Each row comes from the steps of one path. Every step used is in the known rows, and no mark comes twice. Write the path behind each row, first mark first.
(in the rows, 128 means zero)
Known rows
zanela > gabin > fenate: [111 131 162  80 126 110 110 157 154 173  94 139 147 103  99  82  86 108
  83 187 142 101]
gabin > muzig > pafuz > fenate > dafepev: [122 173 157 159 121 140 120 116 134  93 130 108 118 133 157 159 133 186
  52 160  68  82]
pafuz > muzig > gabin > zanela: [167  85 109 127 118 128 135 140 141 134 129 116 115 132 153  57 154 101
 192  74 129 187]
fenate > dafepev > muzig > pafuz: [100 154 114 115 136 118 155 109 109 122 116 138 131 170 103 210 128 163
  49 151 110  81]
pafuz > fenate > dafepev > muzig: [ 92 135 104 120 155 129 140  91 113 118  88 154 107 198 159 205 137 152
  84 166 102  96]
muzig > pafuz: [151 102 157 128  85 113 146 115 165  97 116 112 134 109  89 109 138 120
 107 170  91 116]
zanela > pafuz > muzig > gabin: [131 110 116 168 119 132 149 154 106 179 151 111 127 117 120 110 161  96
 204  68 139 178]
pafuz > fenate > dafepev > muzig > gabin: [ 83 131  92 126 160 135 127  99 116 117  93 159 117 210 165 202 144 144
  87 159 110  97]
gabin > zanela > pafuz: [167 157 123 134  88 131 154 120  97 138 144 142 114  96 124  70 131 128
 241  62 150 127]
zanela > gabin > muzig > pafuz > fenate > dafepev: [148 191 175 106 126 129 108 146 157 114 119 132 147 123 114 127 106 156
  58 188  91  92]
gabin > muzig > pafuz > fenate: [131 161 169 157 114 143 118 118 141  95 137 106 111 124 158 138 138 169
  67 164  68  99]
zanela > pafuz > muzig: [144 114 134 160 112 124 167 146 101 181 143 103 112 101 110 116 151 108
 197  75 128 179]
fenate > pafuz > muzig > gabin > zanela: [171 121 148 120 123 141 104 118 196  73 136 113 134 114 145 111 108 116
 168 129 146 183]
fenate > dafepev: [105 158  95 133 144 112 134 104  98 120 114 132 136 139 117 171 115 169
 111 125 138  56]
dafepev > fenate > pafuz > muzig > gabin > zanela: [167 116 120 113 167 132  99 122 114  54 164 130 142  89 115 150 106 140
 124 116 148 166]
dafepev > muzig: [108 127 136  90 129 125 148 130 100 148 142 146  98 156 129 174 139 106
 114 155 130 123]
zanela > pafuz: [123 140 129 159 110 126 150 135  90 166 151 124 125  98 104 131 139 114
 202  96 146 124]
pafuz > muzig: [162  80 138 121 120 113 153 133 136 146 116  98  99 116 131  93 142 111
 158 107 108 181]
muzig > gabin > zanela > pafuz > fenate: [132 131  88 148 118 146 106 128 119 127 143 157 139 149 156  80 158 104
 225  79 159 127]
fenate > pafuz > muzig > gabin: [155 112 150 126 135 137 102 122 195  79 137 108 136 116 139 131 109 111
 151 145 144 179]

Which path is each row?
[130 112 137 139 106 121 146  89 167  83  83 124 132 155 113 154 142 147
  66 184  69 104]	muzig > pafuz > fenate > dafepev
[134 136  89 145 114 141 108 135 112 132 156 152 141 132 144  71 153 102
 235  71 170 121]	muzig > gabin > zanela > pafuz
[160 181 190 100 111 124 106 158 158 121 137 126 146  98 104  97 106 140
  83 182 100 103]	zanela > gabin > muzig > pafuz
[114 131 110  95 130 141 126 137 103 139 155 164 110 178 152 138 151  98
 151 120 150 129]	dafepev > muzig > gabin > zanela
[144 128 132 113 169 124 100 114 106  52 162 135 145  80  98 183  92 147
 108 152 152 124]	dafepev > fenate > pafuz
[103 113 104 172 133 132 151 150 101 198 135 110 136 124 121 127 148 118
 156  68 141 158]	zanela > pafuz > muzig > gabin > fenate > dafepev
[ 90 173  80 128 148 131 141 119  81 144 140 156 135 179 129 196 138 154
 115  99 152  83]	fenate > dafepev > muzig > gabin > zanela > pafuz
[122 146  75 153 126 144 110 121 112 127 140 160 145 158 154 101 153 119
 212  76 158 110]	muzig > gabin > zanela > pafuz > fenate > dafepev
[ 94  93 158 120 133 130 120 126 179 144  95  99 123 101 138 120  84 124
  66 167 140 143]	gabin > fenate > pafuz > muzig
[ 94 155 147  74 143 111 121 154 137 178  91 147 148 133  98 131  85 128
  39 186 141  87]	zanela > gabin > fenate > dafepev > muzig
[185 138 127 133  87 128 168 127 105 146 138 128 105  99 132  60 137 127
 238  46 138 166]	gabin > zanela > pafuz > muzig
[108  74 101 138 145 120 127 145 137 166 108 104 127 144 148  99 140 114
 108 101 129 161]	pafuz > muzig > gabin > fenate > dafepev
[ 41 124 110 116 151 119 137 123 103 185  91 130 122 148 132 173 102 153
  19 156 141  68]	gabin > fenate > dafepev > muzig
[160 110 136 113 170 122 111 120 114  60 157 122 137  82 102 173  98 142
 103 137 138 162]	dafepev > fenate > pafuz > muzig
[143  93 155 131  95 122 142  97 177  86  90 120 123 143 115 125 147 121
  93 188  68 126]	muzig > pafuz > fenate
[153 106 123 118 177 126  98 125 116  59 164 128 146  93 108 170 106 134
 109 131 144 165]	dafepev > fenate > pafuz > muzig > gabin
[122 144 179  77 129 119  97 152 185 144  98 136 155  96  99  99  68 111
  75 205 149 114]	zanela > gabin > fenate > pafuz
[ 62  92  95 139 141 133  88 140 133 158 122 135 146 139 148  94 132  98
 119 137 162  94]	muzig > gabin > fenate
[111 100 117 169 123 134 148 156 109 198 139 108 127 115 124 108 153  99
 174  74 142 175]	zanela > pafuz > muzig > gabin > fenate
[146  71 112 134 133 122 128 143 140 143 128 106 121 135 146  83 157  93
 167  97 124 184]	pafuz > muzig > gabin
[137 167 171 153 107 137 119 130 131 102 155 101 119 100 142 127 132 169
  78 151  84  92]	gabin > muzig > pafuz
[150 168 111 129 106 140 162 108  92 137 126 157 106 146 144 122 137 144
 197  77 135 126]	gabin > zanela > pafuz > fenate > dafepev > muzig
